Known rows, with every way that one mark hangs from another:
Q(C(E(B M) J)): [ 0.26 -2.61  1.10  2.14 -0.28  1.82  3.07  1.01  2.52  1.75 -0.60 -2.24
  1.58  2.35 -0.37 -2.20  1.59  1.79 -3.81 -1.25  1.68]
E(B M): [-0.64  0.33 -1.65 -1.94  0.57  0.41 -0.87  0.98  3.95  1.48 -0.39 -6.65
  1.53  0.57  0.63 -3.16  2.94  0.87 -1.27 -3.11  0.59]
Q(C(J)): [ 0.77 -1.69  3.18  1.25 -1.02  1.81 -1.03 -0.38 -0.51  2.55  1.76  2.88
  0.17  0.50  1.49  0.83 -1.97  0.26 -0.81 -0.38  0.07]
T(M(C E(B(J)) Q)): [ 3.20  3.00 -4.51 -1.07  0.40 -3.71  2.04 -4.21  0.69 -3.04 -3.33 -2.68
 -0.53  1.03 -1.56  0.03  0.10 -0.33  2.21 -0.33 -2.02]
T(M(B(J) C(Q))): [ 1.08  1.22 -1.87 -1.73 -0.13 -2.12  0.60 -2.88 -0.34 -3.46 -1.94  1.53
 -1.27  0.16 -1.47  0.41 -1.74 -3.24  2.98  1.69 -2.45]
J(Q(C(E(B M)))): [-1.42 -1.84  1.04  2.11 -1.24  3.26 -0.17  2.51  0.87  3.36  1.09 -2.61
  3.00  1.13 -0.65 -2.29  2.27  0.47 -3.18 -2.10  2.28]
C(E(M(B)) J Q): [-0.09 -2.40  0.56  1.39  2.05 -0.35  4.83  0.96  0.83 -3.83 -3.06  2.67
 -1.57  1.18 -0.76  0.65 -0.27  1.08 -0.86  1.56  0.20]
T(M(Q)): [-0.72  2.54 -0.45 -2.36  1.54 -1.77 -2.40 -2.26  1.30 -1.10  0.36  0.72
  0.01 -1.34  1.76  0.46  0.66  2.32  2.35 -0.18 -1.79]
M(B Q(C(E J))): [ 2.20 -2.11  1.72  1.88  0.89 -1.46  2.38 -0.59 -1.49 -3.53 -1.32  4.59
 -2.55 -0.57  0.60  2.41 -1.87  2.46 -1.13  2.65 -0.40]
J(Q(C)): [-0.99 -0.84  3.05  1.34 -1.83  3.27 -4.25  1.26 -2.18  4.29  3.61  2.45
  1.48 -0.84  1.27  0.60 -1.27 -1.03 -0.12 -1.16  0.77]
J(Q(C(E(M)))): [-2.50 -1.41  2.12  1.74 -1.28  2.90 -1.84  2.33 -0.25  2.44  2.35  0.86
  1.99 -0.76  0.25  0.08  1.56 -0.22 -2.93 -1.00  1.76]
B(J(Q)): [-0.51  1.21 -0.78  0.65 -1.34  1.88 -1.65  0.75 -3.46  3.79  1.24  1.57
  0.93  0.58 -1.77 -0.18 -1.03 -4.69  1.73 -1.08  0.40]
Q(C): [-0.40 -0.45  2.30 -0.72 -1.33  1.13 -3.32  0.48 -0.33  2.59  3.15  0.66
  0.23 -1.85  2.09  0.30 -0.08 -0.07 -0.86 -1.03  0.13]
Q(C(E)): [-1.01 -0.87  2.47  0.21 -0.99  0.64 -0.63  1.45 -1.33  1.75  2.91  1.75
 -0.25 -2.17  0.98  0.61  0.63  0.38 -2.35  0.76  1.17]
J(Q): [-1.55  0.56  1.15  0.19 -0.50  1.89 -3.07  1.37 -2.07  3.20  2.42  1.22
  0.79 -0.56  0.68  0.43 -0.77 -1.07  1.32 -0.67  0.62]
E(B(J(Q)) M): [-0.19  0.64 -2.98  0.61 -0.83  2.39 -0.22  1.11  0.73  3.65 -1.16 -4.74
  2.87  2.71 -2.57 -3.32  1.57 -3.59 -0.08 -3.76  0.99]
T(M): [-2.19  2.03  0.94 -3.79  1.24 -0.34 -2.56 -1.43  1.35  1.59  2.18 -0.09
  1.42 -2.34  1.78 -0.60  0.24  0.23  1.74 -0.88 -0.24]
C(E Q): [-0.96 -0.24  0.95  1.43  0.23  0.09  2.13  2.09 -2.45 -0.20  0.27  3.18
 -1.40  0.62 -0.25  0.75  0.74  0.83  0.07  2.01  0.15]
T(M(B)): [-1.56  1.48  0.86 -5.48  2.56 -1.58 -1.85 -1.76  1.76 -1.04  1.22 -0.38
  0.47 -4.30  1.78 -0.36 -0.84 -0.22  2.27 -0.52 -0.20]

Rows:
[-1.09 -1.18 -0.25 -0.62  1.78 -0.91  2.48  1.88  0.92 -3.73 -1.85  0.25
 -1.36 -1.01 -0.37  0.18  1.51  0.69 -0.99  0.91  0.44]
C(E(M(B)) Q)
[ 1.93  2.51 -3.67 -2.84  0.29 -4.49 -0.98 -4.07  0.70 -5.16 -2.35 -0.30
 -2.15 -1.16 -1.02  1.07 -0.93 -1.73  2.72  1.90 -3.12]
T(M(B(J) C Q))
[ 1.07 -2.48  2.14  2.51 -0.55  1.69  3.26  0.84 -0.34  2.74  0.38  0.37
  0.72  2.14 -0.35 -1.39 -0.40  1.47 -2.24  0.25  1.51]
Q(C(E(B) J))
[-1.09 -1.14  2.14  2.89  0.01  2.08  1.94  1.66 -3.18  2.27  0.91  4.60
  0.27  1.54 -0.91  1.12 -1.66 -0.15  0.22  1.70  1.41]
C(E J(Q))
[-0.46 -0.84 -0.18  2.26 -1.79  1.43 -1.69 -0.28  1.32  0.17 -0.44 -0.12
  0.38  2.81 -0.03  1.04 -0.87 -0.17 -0.38  0.31 -0.69]
E(M(C(J(Q))))
[ 2.80 -0.32 -3.39  2.05 -0.74 -1.79  0.93 -1.79  4.09 -3.15 -3.85 -4.64
 -1.34  4.74 -0.01 -0.68  1.26  3.42 -0.83  0.31 -2.40]
E(B M(C(J) Q))
[ 0.12  0.44 -2.86 -1.27 -1.19 -0.95 -1.50  0.06  4.36 -0.49 -0.75 -7.75
  0.25  1.55  0.36 -2.24  2.77  1.00 -1.57 -1.20 -0.79]
E(B M(C))
[-0.10  0.45 -1.63  1.97 -0.91  1.84  2.74  2.00 -3.29  3.81 -0.15 -1.03
  1.53  2.20 -3.65 -2.31  0.48 -3.52  0.17 -0.42  1.79]
C(E(B(J(Q))))
[ 0.85  1.87 -1.09 -3.06  0.86 -2.05  0.51 -2.55  2.35 -1.07 -0.32 -3.69
  0.82 -1.21  0.94 -0.45 -0.01  1.13  1.26 -0.76 -0.20]
T(M(C E(B)))
[ 1.26  0.76 -0.60 -1.16  1.08 -0.23  0.94 -0.02 -3.80 -0.45 -0.75  2.28
 -0.32 -2.79 -1.51  1.73 -2.93 -4.91  2.21 -1.34  1.44]
M(B(J(Q)) E)
[-1.64 -1.21  3.35  2.27 -1.65  2.74 -1.65  2.23 -3.23  3.46  3.38  3.53
  1.15 -1.12  0.21  0.94 -0.41 -0.52 -1.43  0.58  1.62]
J(Q(C(E)))
[ 0.66 -0.92 -0.20  0.50 -0.30 -2.43  2.12  0.85 -1.70 -4.75 -1.13  1.90
 -3.62 -0.50 -0.51  1.91 -0.55  0.37  0.17  4.40 -1.14]
M(B C(E Q))
[ 0.81  0.93 -3.10 -0.41  0.86 -1.05 -0.75 -0.02  3.74 -1.15 -2.09 -5.69
  0.07  1.55  0.62 -2.11  3.31  2.88 -0.63 -2.29 -0.93]
E(B M(Q))
[ 2.27  1.15 -0.84 -2.41  2.93 -3.68  0.53 -1.08 -0.82 -5.22 -1.73  1.16
 -3.01 -3.96  1.60  2.94 -1.22  1.69  1.68  0.14 -0.54]
M(B E Q)
[-0.04  1.99 -0.55 -3.97  2.84 -3.14 -1.79 -2.74  1.51 -3.62 -0.57  0.59
 -1.00 -3.27  1.82  0.84 -0.51  1.83  2.77  0.23 -1.74]
T(M(B Q))
[-0.21 -1.11  1.18  3.63 -1.69  0.75  1.33  0.68 -2.63  0.29  0.46  3.61
 -1.16  2.33 -1.10  2.05 -1.97 -0.07 -0.19  3.69  0.15]
M(C(E J(Q)))
